Each row comes from the steps of one walk. Every step used is in the known rows, and no mark comes twice. Write the walk behind each row, first mark first.
Known rows:
l-c-x: [-27 -11   0 -22  -9 -16   4  13 -19  26   1  -8   4  15  -5   3   3  -6
  -1  -5 -28 -27  25  16 -29 -41 -21  28  18 -22 -16  22]
d-q: [-25  14  12 -17 -12  -9   9   0  20  -2   4 -16  11   9 -16   6  -1   3
   9   9 -37  23   6   8  -3 -22 -32  34  18 -19  11  22]
k-b-x-c-h-g: [-33  -4  27 -52 -26  -4   5 -14 -52  29   0  15 -10 -53 -10  23 -16 -23
   2  16 -34  -4  11  38 -13 -24 -37  28  20  -3  -7  -7]
d-q-x-c-l-b: [-29  17  40 -26 -26 -17   4 -20 -21  29   1   6 -19 -13 -10  -7   0  13
  -6   6 -41  26  23  16  -9 -38 -41  19  21 -11  -9  11]
l-c: [-12  -3   0 -26  -8 -12   7   8 -16  32   7 -14   5   1 -14  10  -6   8
   8  -8 -36   3  17  19 -14 -30 -33  29  13 -21 -10  13]
c-h-t: [-18   3  21 -25 -16 -16  16   7   8  36 -11   1   5 -14 -21  22   7 -30
   3  20 -44 -27  18  23  13 -52 -31  25  29  -9  12  27]
b-x-c: [-28   3  12 -29 -30  -2   1   4 -13  -3  -3 -11 -12 -25 -23   1 -10  -9
  17  -5 -15  -4  11  29   5 -17 -43  37  10 -10 -12  10]
b-k: [-35  16  12 -20 -17   2  11   6  -4  22 -11  -5  -2  -1 -17  -3 -14  -4
  23  14 -26  -4  18  14  -9 -23 -29  29   8  -7  11   6]
t-h-g: [-38  -6  25 -34   1  -5  19  17   5  20   7  -8  10 -18  -8  23   0   0
   6  19 -44 -44   9  24 -19 -19 -12  33  15  -9   8   4]
z-g: [-26   9  16 -14   0  -8  17  21   0  -3  -2  -6   3  -8  -2   0 -16 -13
  13  -2 -38  22   0  13  -2 -41 -38  38  10 -11   1   8]
k-b-x-c-h: [-27   1  12 -39 -30  -2   1  -7 -40  13  -5   4 -16 -43 -17  18 -20 -25
   9  12 -27  13  21  32  -5 -26 -47  20  18  -5  -9  -8]
d-q-l: [-17  15  20  -9 -13  -7   5  -9  12  22   8  -8  -3  14 -26   8  -2  -4
  17  24 -32   6   4   8   5 -23 -42  38  13 -21   4  15]
b-x-q-l: [-19   6   9 -14 -28   1   0  -4   2  10 -16  -1 -12  -8 -13   3 -20 -27
  19  13  -2  -9  17  19   9  -2 -49  32   5 -16   0   1]
x-b-l-c-h-t: [ -3 -12  17 -32 -21 -14  16 -15 -11  58 -10   4  21 -13 -31  23  10 -44
  -4  10 -33 -10  25  31   3 -50 -54  13  38 -17  -4  37]
x-c-h-g-z: [-26  -5  25 -45 -25  -5  16  -9 -29  16  13  19  -2 -44 -23  11   9  11
   2   4 -49 -18 -12  22  14 -24 -11  20  22 -10   4  15]
x-b-l-c: [-10 -11  -3 -23 -15  -4  10 -13 -17  30   1  -8  12  -8 -30   8  -2 -21
   8  -7 -18  22  18  22  -9 -23 -55  17  20 -22  -9  25]
x-q: [-22  11   2 -10 -16  -5   9  -1  20 -19 -12  -6  -1  -4  -6   1  -6  -5
   7  -4 -19 -15  14  10  11 -14 -38  19  14 -16  19   7]
d-q-x-c: [-26  26  20 -12 -24  -8   7 -15  14  -1   4  -7 -12  -7 -18  -8  10  17
   8   2 -38  13  11  18  20 -26 -38  29  19 -10   5  17]
b-x-q: [-27   6   2 -23 -26  -1   5   4  10 -13 -19 -10   0 -15   1   2 -19 -19
  12  -1  -7   5  18  19   1  -2 -39  28   9 -15   5   6]
t-h-g-z: [-38 -10  18 -42   1   3  22  21  -8  20  18  -4   7 -25 -11  17   1  15
   1  16 -44 -17   3  18 -10  -4  -1  33  13 -14   4  13]
k-b-l-c: [ -6  -9   5 -31 -14   0   3  -4 -56  40  10  -2   1   2 -11  14 -14 -15
   5  13 -12  17  24  24 -29 -16 -59  20  16 -13 -20  14]
c-h-g-z: [-27  -8  16 -47 -13  -7  21   2 -26  33   8  14  10 -34 -20  16   2  -5
   4  15 -50   9  -8  15  -2 -18  -1  19  18 -13   8  18]
k-b-l-c-h-t: [ -1 -11  21 -39 -21  -9  10  -8 -50  69  -2  10  10  -6 -10  30   1 -39
  -6  32 -29 -12  32  33 -16 -44 -58  16  34  -9 -12  25]
k-b-x-q-l: [-21   8   6 -18 -23   7  -4  -9 -27  15  -8   2 -22 -14  -5   9 -33 -31
  11  20   4   9  28  19  -1   1 -63  29   6 -13  -2 -11]
c-x-q-l-b: [-29   6  20   0  -8 -12   0  -2  -9  32  -8  11 -19  21   9   2  -9  -8
  -1   6 -13 -70  32   6 -10 -32 -37  26  16 -19  -1  -4]
h-g: [-30  -1  19 -31  -6  -8  12   6 -11  19   6  -1   8 -15 -15  10  -3  -8
   9   8 -37 -14   3  19 -12 -21 -21  34  15 -12   7  18]
k-b-l-c-x: [-20 -16   6 -28 -16  -4   0  -2 -62  37   4   4   0  16  -1   6  -6 -29
  -3  15  -4 -12  32  21 -44 -29 -49  19  22 -16 -26  22]
q-x-b: [-34  10 -11 -11  -5  -5  13  -5  11  20  -7 -10  -7 -28 -30  -2  -5 -15
  13 -11 -30  46  20  14  14 -26 -37  14  15 -14  10  17]
q-x-c-l: [-31   5  22 -26 -33  -9   5 -14 -15   5  -8   9 -29 -35 -32 -14   3 -14
   6   6 -24  21  15  22   9 -33 -39  12  14  -5 -10  18]
k-b-l-c-x-q: [-18  -9   5 -20 -23  -3   0 -13 -40  11  -7   9  -1  18  15   1  -6 -28
 -12   6   5 -29  34  18 -33 -19 -53  11  22 -17 -12  11]
h-c: [-31  15  12 -12 -20  -5  12   2  20  12   8 -11  -1  -2 -28  11  -9 -12
   7   8 -26 -18  18  17  -8 -25 -39  25  10 -18   3  35]
q-x: [-29  11   0 -13  -8  -8  12   7   0  23  -4  -8 -10 -13 -17  -2  -2  -7
  17   3 -30  18  18  16   5 -21 -27  22  10  -7   2  18]
k-b-x: [-30   1  -3 -34 -14   3   1  11 -39  18  -1 -11  -7 -23  -7  13 -31 -26
  13  13  -9  42  27  22 -20  -8 -47  32  10 -12 -11   2]
d-q-x-b: [-35  21   0 -11  -8  -9  13 -13  29  11  -3 -14   4 -13 -21  -4   0  -4
   6  -4 -38  60  16   8  13 -25 -38  22  21 -19  16  22]
h-c-l-b: [-33   8  34 -26 -22 -14   9  -2 -12  43   7   4  -8 -11 -22  11 -19 -15
  -8  14 -31  -6  31  17 -37 -34 -42  17  13 -19 -11  28]
c-l-b: [-28  -3  25 -30 -11 -14   6   5 -31  37  -2   3  -7 -13 -14   8 -16 -12
   1  10 -33  14  23  12 -31 -33 -35  18  15 -16 -10  11]

Write each row's walk:
[-24  -3   0 -14 -17   0  12 -11   3   8  -7  -6   7 -14 -37   3  -2 -34
  16   3  -9  22  10  16   2 -15 -52  15  20 -16   3  27]
x-b-l
[-34  -6  22 -40 -44  -4  -1  -5 -24  -5 -10   2 -18 -40 -31  -4 -11 -28
  10   6 -11  20  11  27  -7 -22 -46  26  12 -11 -22  17]
b-x-c-l
[-55   4  21 -13 -13  -6  15  17  34   8   3 -12  -1   7 -11  16   3 -18
  -8  20 -30 -77  33  19 -34 -36 -18  24  15 -17   0  29]
t-h-c-x
[-21   2  40 -37 -27 -17   7   6 -29  56 -11   4 -10 -28  -8  23  -4 -15
  -2   7 -40 -48  33  38   4 -50 -42  36  30  -6 -11  11]
l-b-x-c-h-t
[-25  -1  16 -35 -34  -8   6  -3 -14   9 -14   1  -8 -39 -24  12  -5 -20
  15   5 -32  -3   8  31   3 -28 -33  24  15  -8  -8   4]
b-x-c-h
[-57   9   3 -13 -16  -2   8  -1   8  14 -18  -1  -3  -3 -18 -10 -10 -24
   8   2 -19 -11  27   8 -16 -39 -27  22  19 -15  12  13]
c-x-b-k
[-28   0   9 -31  -7  -9   5  20 -33  46  -5 -13  -3 -11  -2  13 -25  -6
  13  -1 -23  12  28  20 -27 -16 -34  39   9 -15 -14   3]
l-b-x
[-21   0  19 -23  -8  -6   1  11 -37  70   0  -4 -15  -7 -16  14 -27 -13
  21  13 -21  -5  26  21 -18 -16 -42  42   6 -16 -21  -1]
q-l-b-x
[  2   5  36 -25 -19 -22   9 -12  -1  72   4   2  12  16 -20  28  12 -15
  -5  32 -57 -24  19  22   7 -58 -44  36  31 -22  -3  24]
d-q-l-c-h-t
[-52  15  53 -32 -20  -3  16   6  -2  55  -4   0  -8  -9 -10  14 -22  -6
  -5  38 -39 -46  45  20 -55 -36 -30  19   9  -9  -3   5]
t-h-c-l-b-k
[-38 -11   2 -13 -18  -5   9  -7   2   3 -14   2   4  -3 -26  -5   6 -47
   7   6  -3  -5  17  14 -14 -29 -40  13  25 -19  -3  34]
c-x-b-l
[-41  16   2 -15 -13   2  11  -5  11  19 -14  -9   0 -17 -27  -4 -16 -12
  18   0 -26  16  22  10   1 -27 -39  23  14 -13  18   6]
x-b-k
[-27  -5  22 -36 -10 -13  17  -2 -11  33  -4  12  13 -26 -16  21   3 -21
  10  16 -54 -17  -1  22 -10 -32 -12  22  20  -9  12  12]
c-h-g
[-29  -1  25 -36 -30  -8   2   0 -22  21 -21   6  -8 -20   7   3 -28 -24
  -1   5 -11  17  31  17 -28 -13 -40  19  12 -16 -10   2]
c-l-b-x-q
[ -7 -17  26 -49 -16  -8  11 -18 -70  67   6  21  15 -18  -5  29  -6 -27
   0  26 -37  -3  13  33 -38 -26 -41  15  25  -8 -11   8]
k-b-l-c-h-g
[-38  10  37 -35 -18  -7   7   3 -34  52 -14   9  -9  -9 -11  -2 -23  -9
   9  20 -31   6  31  12 -38 -33 -31  21  11  -9  -5   1]
c-l-b-k
[ -4   7  16 -17 -12 -12   2 -10  -7  47  15 -10   3  23 -20  11   0  12
   9  16 -40   7  11  13  -7 -30 -45  40  15 -27  -9  13]
d-q-l-c
[-40  18  33  -1 -17  -5   1  -5 -14  47 -19  16 -20  25  11  -7 -17  -5
   7  19 -12 -78  40   6 -19 -32 -32  26  12 -11   5 -13]
c-x-q-l-b-k
[-46  -4 -10 -12  -7  -9   8   2  14  -1  -8  -6  -2  -8 -22  -1  -1 -29
   0  -9 -19  -3  22   8  -7 -39 -29  20  23 -23   5  22]
c-x-b
[-34  11  34 -32 -38  -8   5  -7  -8  23 -13   4  -7 -18   0   7 -32 -29
 -11  10  -9  -4  38  21 -35 -14 -52  16  10 -19  -9  21]
h-c-l-b-x-q
[-26   4  -1 -12 -17   0  15 -13   0  22 -12   0  -2 -20 -32  -6   0 -36
  17   3 -13  41  17  19   9 -16 -48  10  17  -9   1  29]
q-x-b-l
[ -8   1   2 -27 -21   2  -7 -10 -44  41   1  -1 -14  -7   0  14 -33 -18
   4   7  -3   3  35  24 -13  -6 -65  30   7 -20 -14 -13]
k-b-x-q-l-c
[ -6  -5  17 -32 -14 -21  14   5 -11  58  -5  -1  12  -5 -15  27   8 -17
  -4  11 -52 -30  25  29   1 -59 -34  25  30 -15  -2  26]
l-c-h-t
[-34  18  23 -21  -5  -4   9  11 -23  54  -7  -4  -6   5  -2   4 -21  11
  17  10 -36 -15  31  13 -26 -31 -30  32  11  -8   4  -5]
l-b-k
[ -4 -11   9 -27 -18  -6   8   0 -31  35   2  -6  10   7 -19   8   1 -12
  13   7 -21  -1  14  24 -20 -19 -45  23  15 -16 -18  25]
b-l-c
[ -9  -7   4 -30 -12 -17  11   1 -17  44  -2  -2  11 -11 -16  21   0  -5
   8   4 -56  -3  14  21 -14 -41 -24  17  17 -17  -3   8]
l-c-h
[-44  23   0 -12 -13   1  14  -7   8  35 -19  -3  -9 -22 -22 -11 -13 -12
  20   1 -29  34  29  13   7 -27 -33  17  11  -6  15   8]
q-x-b-k
[ -5 -15   3 -30 -20 -10  15 -19 -19  44 -11   4  19 -19 -30  17   2 -33
   7   1 -36  20  14  25 -10 -35 -46   5  25 -19  -4  19]
x-b-l-c-h
[-34   6  24 -25 -32  -7  10  -7   9  10   0   1  -5 -15 -38   5 -11 -32
  -1  20 -24   7  16  17 -23 -29 -42  14  11 -18  -5  40]
h-c-l
[-31  -6  31 -48 -31 -10   9  -7 -24  22  -9  10   1 -47 -17  16  -3 -21
  11   9 -40 -21  -1  38  -4 -26 -23  31  19  -5  -5   6]
b-x-c-h-g
[-24   2  25 -35 -24 -13   5   1 -36  41 -10   2 -11 -35  -8  19 -11  -4
  10  -1 -41 -19  22  32 -11 -34 -34  26  18  -9 -14  -7]
l-b-x-c-h
[-27   1  34 -31 -22 -13   1  -7 -34  20   2   7 -22 -23 -21   1  -8   2
  -2  -2 -28 -10  21  19 -14 -39 -45  19  18 -13 -14   4]
x-c-l-b
[ -2   6   7  -8 -14  -7   2 -12  -5  28   1   0  -8  11 -12   6  -7   3
   6   0 -22 -33  19  15   7 -21 -50  25  10 -23  -1   1]
x-q-l-c
[-35  17  22   6 -32  -6   5 -14  30   7  -3   9 -15  18 -14   0  -5 -29
  -5  17  -6 -81  26  12  -4 -28 -45  19  12 -21   5  27]
h-c-x-q-l
[-13 -12  19 -44  -9 -19  15  -3 -29  57   3   8  20 -19 -10  27   2  -6
   2   7 -64 -17   5  28 -22 -40 -15  24  20 -14  -1   9]
l-c-h-g
[ -1 -14  14 -33 -23 -11  13  -8 -31  45  -8   6  16  -5 -21  19   6 -25
  13  17 -37   0  11  26 -20 -31 -35  10  20 -13 -13  21]
b-l-c-h
[-42   1  -1 -19 -14  -8   5  -2  -9  37 -10  -4   4   4 -10  -5  -7 -10
   2  -7 -26 -10  36  13 -27 -46 -28  24  20 -21  -2  10]
l-c-x-b-k
[-27  21  10 -14 -12 -11  12  -2  13  13  -2 -11   2   1 -11  -2   3   2
  11  11 -40  38  14  11   1 -20 -28  27  14 -13  10  24]
d-q-x
[-45   8  12 -11 -23  -9  10   6  18   8   3  -5  -3   8 -19   4  -1 -25
  -2   9 -19 -46  25  14 -23 -35 -29  23  15 -20  -3  41]
h-c-x
[-43  20  46 -28 -29  -5  10  -5 -19  57  -4   8 -11  -7 -18   2 -27 -13
   0  25 -31 -12  39  16 -45 -35 -40  18   9 -11  -6  20]
h-c-l-b-k
